Each row comes from the steps of one path. Every step used is in the known rows, and no mark comes twice. Write the path behind each row, first mark first.
In the rows, zero is written as 128.
Known rows
y/z/s: [ 61 111  76 130 117 145  83 116 150 121 105 108 175 169 126 112 152 133
 157 119 129 138 160  77 155]
e/c/s/z: [ 89 114  72 159 136 112  77 100 166  94 150 101 155 145 149 106 141 128
 106 190 155 136 161  97 166]
e/c/s: [ 93 100  72 155 131 127  74  76 167 114 156 110 158 157 138 107 148 131
 103 189 136 126 167  80 142]
k/v/x/y/z/s/c: [101 101  95 110  99 143 122 136 135 162 120  83 145 132 113  95 176  74
 134 104 140 158 151  85 170]
k/v/x/y/z/s: [ 95 109  90 119  94 129 100 146 151 169 113  91 129 121 132 109 173  83
 131  92 150 139 151  94 156]
c/s/k/y/z: [ 98  90  61 119 124 149  89 111 165 151 131 116 106 154 149  93 134  96
 134 156 131 103 168  79 154]
k/v/x/s/z/y: [105 133  71 141 122 108  89 148 147 126 159  86 163 105 109 120 134  90
 133  81 181 138 136  94 179]
v/x: [ 93 109  72 146 116 123  79 119 134 129 176 103 185 160  98 135 147 122
 125 147 121 106 150  67 168]
c/s: [101 113  63 163 133 124  75  88 166 110 166 112 180 162 123 103 142 134
 128 189 138 109 162  71 156]
z/y/x/s: [ 76 117  63 128 113 130  81  79 160 123 127  91 151 145 131 105 156 104
 153  75 147 165 159  82 162]
c/s/k/y: [115  98  59 143 132 135  78 106 163 133 159 116 132 156 135 107 121 106
 133 172 124  91 160  68 137]
z/s/k: [ 91 103  67 146 119 141  77 116 143 101 124 113 183 180 113 137 111 138
 179 133 115 113 151  58 118]
s/k/y/x: [ 95 101  68 116 118 134  83 103 151 138 141 111 110 162 145 114 136  83
 158 119 116 112 160  75 148]
e/c/s/x/y/z: [ 81  95  60 128 129 136  93 107 179 155 136  97  82 121 170  98 164 114
  96 150 162 165 168 114 152]
k/v/x: [114 114  84 138 124 115  84 132 141 136 182 108 171 142 100 128 147 100
 128 136 144  97 146  72 163]
v/x/y/z: [ 80  97  74 122  90 131  93 115 142 160 134  87 124 136 126 114 174  91
 108 114 133 136 159  87 176]
y/z/s/k/v: [ 97 103  79 113 122 144  91 134 152 127 103 118 147 163 128 116 128 105
 179 103 143 119 151  76 131]
y/z: [ 71 107  69 127 120 137  78 101 148 120 134 106 162 168 122 112 152 119
 136 134 135 128 162  77 172]
k/y: [ 90 119  72 143 124 124  68 107 150 129 169 105 155 151 121 114 141 105
 123 142 125 105 158  67 154]
v/x/s: [ 89 113  63 142 121 124  80 132 133 123 148 105 199 150  87 127 145 126
 135 115 119 108 151  64 154]
k/v/x/s: [112 120  73 136 127 114  82 144 139 132 154 110 187 132  90 119 142 103
 138 106 141  98 144  72 151]
z/y/x: [ 78 110  73 135 111 130  84  64 163 127 157  88 136 152 141 112 159  99
 145 108 150 163 157  81 169]
e/c: [ 79 103  77 140 124 123  67  82 147 107 152 102 163 164 124 129 144 129
 115 153 122 130 161  71 141]

Which path is each row?
[103  99  57 120 117 134  83 151 129 148 140 110 149 143 100 130 121  97
 141 104 106  86 149  62 138] -> v/x/s/k/y
[103 117  52 163 156 126  82 122 169 123 190 118 163 150 127 115 134 146
 136 183 154 119 156  85 154] -> c/s/x
[ 98 102  59 150 131 122  84 103 177 139 165  96 107 123 158 112 152 124
  95 171 154 149 161 103 135] -> e/c/s/x/y
[ 85 126  62 146 116 117  83 136 142 118 150  82 172 125 107 125 137 111
 130  92 160 145 143  85 181] -> v/x/s/z/y
[ 99 100  76 112 101 142  94 128 158 141  89  99 116 139 144 113 138  87
 162  88 150 133 151  87 127] -> x/y/z/s/k/v
[104  84  64 143 130 133  79  82 160 112 143 114 141 169 138 120 125 130
 125 183 126 115 166  71 124] -> e/c/s/k
[ 82 115  70 119 131 136  99  89 134 101 125  98 194 173 104  92 162 110
 167 112 116 151 162  71 175] -> y/x/s/c
[ 85 101  56 116 114 140  84  82 155 119 118  96 134 155 131 118 132 100
 178  72 139 154 154  72 142] -> z/y/x/s/k
[ 95 104  50 136 127 136  69 114 139  96 123 114 184 170  99 130 111 132
 169 115 119 104 152  58 125] -> x/s/k
[131  98  75 128 122 124  88 137 135 138 175 113 153 151  99 138 122  99
 147 129 134  85 143  62 144] -> s/k/v/x
[ 91 107  52 137 128 137  93 118 178 152 146 102 105 128 154  95 158 115
 119 147 165 147 162 107 165] -> c/s/x/y/z
[ 81 125  64 156 140 131  81 145 153 115 156 113 182 160 117 136 130 156
 166 132 138 132 146  80 136] -> z/s/x
[ 94 118  56 149 124 122  78 120 156 129 172  95 135 132 128 128 142 122
 129 130 150 137 150  89 146] -> s/x/y
[ 95 124  62 169 128 120  83  91 175 104 173  87 156 135 141 102 135 120
 121 165 180 149 154  94 181] -> c/s/z/y
[ 85 114  82 148 123 144  94 103 132  96 144 100 219 183  93 111 143 137
 162 149 113 145 154  55 153] -> z/s/c
[ 85 104  76 119 113 143  88 119 152 137 111 113 122 165 151 115 133  97
 179 107 111 123 156  77 130] -> z/s/k/y/x
[ 72 104  81 121  98 152 107 100 142 126 100  80 160 160 123  93 168 106
 144 117 124 174 162  79 162] -> x/y/z/s/c
[ 88 122  68 153 124 119  92  81 182 113 151  87 129 135 164  90 154 100
 135 147 181 167 158 110 196] -> c/s/z/y/x
[ 83 127  67 157 121 119  76  99 157  97 168  82 162 142 127 124 130 115
 133 128 169 155 149  82 181] -> s/z/y
[ 88 123  62 154 120 129  82 139 160 127 142 100 150 136 134 128 140 135
 149 116 144 147 146  88 129] -> z/s/x/y
[ 84  94  65 107 117 147  81 119 147 143 130 108 112 160 133 112 129  92
 144 121 119 107 163  72 151] -> s/k/y/z
[ 74 106  66 126  99 136  81  90 152 135 122  88 130 146 137 107 163  99
 118 116 141 144 163  86 166] -> x/y/z
